Each row comes from the steps of one walk. Every step used is in the known rows, and no mark comes twice. Write the walk behind each row, first mark first.
In the rows, zero is written as 128.
Known rows:
zoto/gelo/timus/mupa: [115 141  93 119 103 178 103 121 164 134 114 178  96 166  86 171 139 108
 149 121  71 124 124]
fadatas/lakel/zoto/gelo/timus/fomi: [156 102 144  98 103 106 164  69 150  71 160  96 117 161 116 143 123  90
 165 166 133 181  93]
zoto/lakel: [112 129  99 133 150 143 107 135 117 139 135 119 181 112 156 141 149 144
 103 126 115 150 132]
gelo/zoto/lakel/fadatas: [ 92 138 148  78 127 128 111 169 105 101  98  94 138 139 200 133 112 119
 127 181 149 156 112]
fadatas/lakel/zoto/gelo/timus/mupa: [160 117 111  86 108 133 116  82 169 119 128 110  83 169  81 181 132  99
 150 167 108 155 105]
fadatas/lakel/zoto/gelo/timus: [138  88 132 103 113 112 145  77 131  98 115  73 125 136 118 172 129 105
 159 183 128 159  79]
mupa/paviz/fomi/timus/gelo: [149  93 129 178 118 142 185 122 102 183 153 145 134  70 145 106 135 130
 121 136 134 138 110]
dezip/timus/gelo/zoto/lakel/fadatas: [ 43 133 117  85 133 151 141 176 103 165  90  71 147 171 137 135 137 178
 167 175 157 156 133]
mupa/timus: [125 124 118 164 183 162 102 132 131 121  89 154 156  94 158 156 113 146
 117  88 122 130 145]
gelo/zoto: [ 85 147 150 114 152 149 135 147 165 109 118 155 123 142 144 142 113  96
 143 135 136  93 130]
fomi/paviz/mupa/timus: [156 134 129 154 141  88  73 140 104 117 100 114 138  92 119 107 117 156
  82  76 122  84 153]
fadatas/lakel/zoto/gelo/timus/fomi/paviz: [161 115 144 113  77  69 168  68 126  49 151  46 111 160 112 106 136  94
 154 175 153 139  89]
fadatas/lakel: [127 104 150 135 130 117 128 117 178 148 137 131 164 108 115 185 128  85
  97 159 136 126 122]
lakel/zoto: [114 132 133 150 168 134 112  93 110 127 147 144 132 108 158 165 132 141
 135 140 164 142 144]
lakel/zoto/gelo: [ 99 137 108 143 116 117 108  55  88 132 163 109 142  91 172 176 145 144
 129 140 123 160 126]
fomi/timus/mupa: [158 179 118 166 134 170 122 104 176 165 116 193 111 148 120 150 156  94
 124  74 131  95 131]
dezip/timus/mupa/paviz: [ 97 120  78 173 155 153 125 140 170 233 105 158 125 143  70 171 120 114
 134 136 103 149 181]
timus/mupa/paviz/fomi: [152 104 123 142 143 123 110 133 148 184 181 208 108  95 118 153 108 111
  86 162  90 154 153]
dezip/timus/fomi: [ 86 133 134 165 162 128 155 103 158 159 149 173 168 162 100 151 140 127
 151 114 137 138 156]
mupa/timus/fomi/paviz: [145 149 133 171 149 117 128 123 125  79 125 132 142 119 151  94 117 137
 113  80 146 110 155]
paviz/mupa: [128 126 143 138 127 109  78 135 142 160 152 176 144 105 110 162 121 127
  89 103 114 109 156]
zoto/gelo/timus/fomi/paviz/mupa: [143 134 138 121  54  77 117 113 118  82 153 120 111 156  86  88 134 107
 125 109  99 101 120]
dezip/timus/mupa: [ 92 152 102 152 168 154 103 117 177 205 120 191 136 168  66 186 147 133
 139 116 115 110 165]

Which walk is each row?
[113 146 145 153 121  53 123 110 132 151 158 130 153 158  66 104 139 135
 117 104 140  92 159]	dezip/timus/fomi/paviz/mupa
[143 107 150 129 148 104 125  88 147 128 149 106 145 109 136 178 128 108
 115 172 168 151 125]	fadatas/lakel/zoto
[144 157 155 141  92  65 102 126 135 114 189 154 130 128 104 100 133 117
  87 100 135  92 163]	timus/fomi/paviz/mupa
[130 142 144 152 102  71  79 129 114 135 144 131 135 105 103 121 138 126
  77 116 130  72 147]	fomi/paviz/mupa
[121  94 114 153 171 108 133 119 146 220 153 185 129 121  79 159 117 132
 118 169  95 154 148]	dezip/timus/mupa/paviz/fomi
[159 126 174 159 150 107 161  77 115 130 147 179 154 101 164 125 150 118
 116 121 144 104  72]	paviz/fomi/timus
[188  62 125  86 110  88 142  85 137 135 162 106  81 123  96 150 103  93
 130 222  88 199  91]	fadatas/lakel/zoto/gelo/timus/mupa/paviz/fomi
[122 158 123 103 126 121 104 186 120 105 100  95  95 123 103  80 115 167
 122  72 132  57 161]	fomi/paviz/mupa/timus/gelo/zoto
[185 113 155  87  60  29 135  77 122  64 166  52 103 157  80  97 127  98
 128 155 136 132 102]	fadatas/lakel/zoto/gelo/timus/fomi/paviz/mupa
[169  93 153 183 140 105 178 100 105 158 129 146 147  75 173 107 120  93
 111 144 132 139  90]	mupa/paviz/fomi/timus
[130 113 146 131 124 143 208 148 124 149 133 128 105 105 152  78 118 106
 149 140 139 112 100]	mupa/paviz/fomi/timus/gelo/zoto
[143 136 130 160 174 159 122 128 146  99 133 179 149 119 157 132 106 134
 123  69 124 152 161]	mupa/timus/fomi
[165  73 131 126 156 154 129 156 154 144 129 212  77 137  88 130 100 101
 129 174  90 146 128]	gelo/timus/mupa/paviz/fomi
[113 171 100 107 126 183 178 156 132 126 103  83 137 152 155  78 163 138
 158  88 145 104 102]	fomi/timus/gelo/zoto/lakel
[132 129 150 155 124 128 157 137 145  60 122 152 112 177 108  89 127 102
 157 130 152  89 123]	gelo/timus/fomi/paviz
[124 132 118  56 127 144  72 209  82 118  87  83 116 125 165 106  97 189
 114 110 125 161 150]	paviz/mupa/timus/gelo/zoto/lakel/fadatas
[ 74 141 125  70 106 165 117 187 101 126 115  94 125 139 176 129 127 155
 137 172 153 155 133]	timus/gelo/zoto/lakel/fadatas
[168 130 141 138 157 118  88 138 143 114 152 186 137 115 127 121  99 140
  99  49 109 142 175]	paviz/mupa/timus/fomi
[142 107 144  93 100 122 183 168  64 141 114  69 121 105 205  68 111 132
 132 190 153 172  78]	mupa/paviz/fomi/timus/gelo/zoto/lakel/fadatas
[119 152 117 178 117 188 159 119 133 166 117 149 138 117 129 137 163 136
 142  83 153  98 128]	fomi/timus/gelo
[ 77 153  95  84 133 181 138 181 138 129 138 104 136 141 138 109 144 154
 142 125 123 129 139]	timus/gelo/zoto/lakel
[130 138 168  72 115 122 164 144  73 114 129 100 128 131 203  84 142 155
 136 168 164 143  65]	paviz/fomi/timus/gelo/zoto/lakel/fadatas
[102 172 134 131 121 190 185 147 158 129 100 132 108 149 135 110 148 109
 170  88 162  70 111]	fomi/timus/gelo/zoto
[134 157  86  76 128 119  96 196  94  98 101  43 123 126 117  51 130 191
 108  73 115  90 151]	fomi/paviz/mupa/timus/gelo/zoto/lakel
[114 137 127 140  73 114 155 102 119  67 135 114 123 160 115  96 143 103
 151 132 116 107 107]	zoto/gelo/timus/fomi/paviz
[ 96 110 114 136 107 162 133 113 129 113  99 138 138 135 123 158 134 112
 154 139  94 127  96]	zoto/gelo/timus
[100 132 107  75 144 180 110 199  88 103  71  76 124 124 194 118 106 184
 137 133 143 168 135]	mupa/timus/gelo/zoto/lakel/fadatas
[136 138 108 149 119 120  79 163  99 142 117 110 126  87  92 107 132 192
  91  67 123  84 175]	fomi/paviz/mupa/timus/gelo
[152 123 127 143 170 125  65 144 129 137 106 162 143  93 129 143 103 152
  91  64 104 125 156]	paviz/mupa/timus
[116 112 115 128 129 144 130  81  96  93 110 112 114 137 142 153 135 136
 177 153 123 151  98]	lakel/zoto/gelo/timus
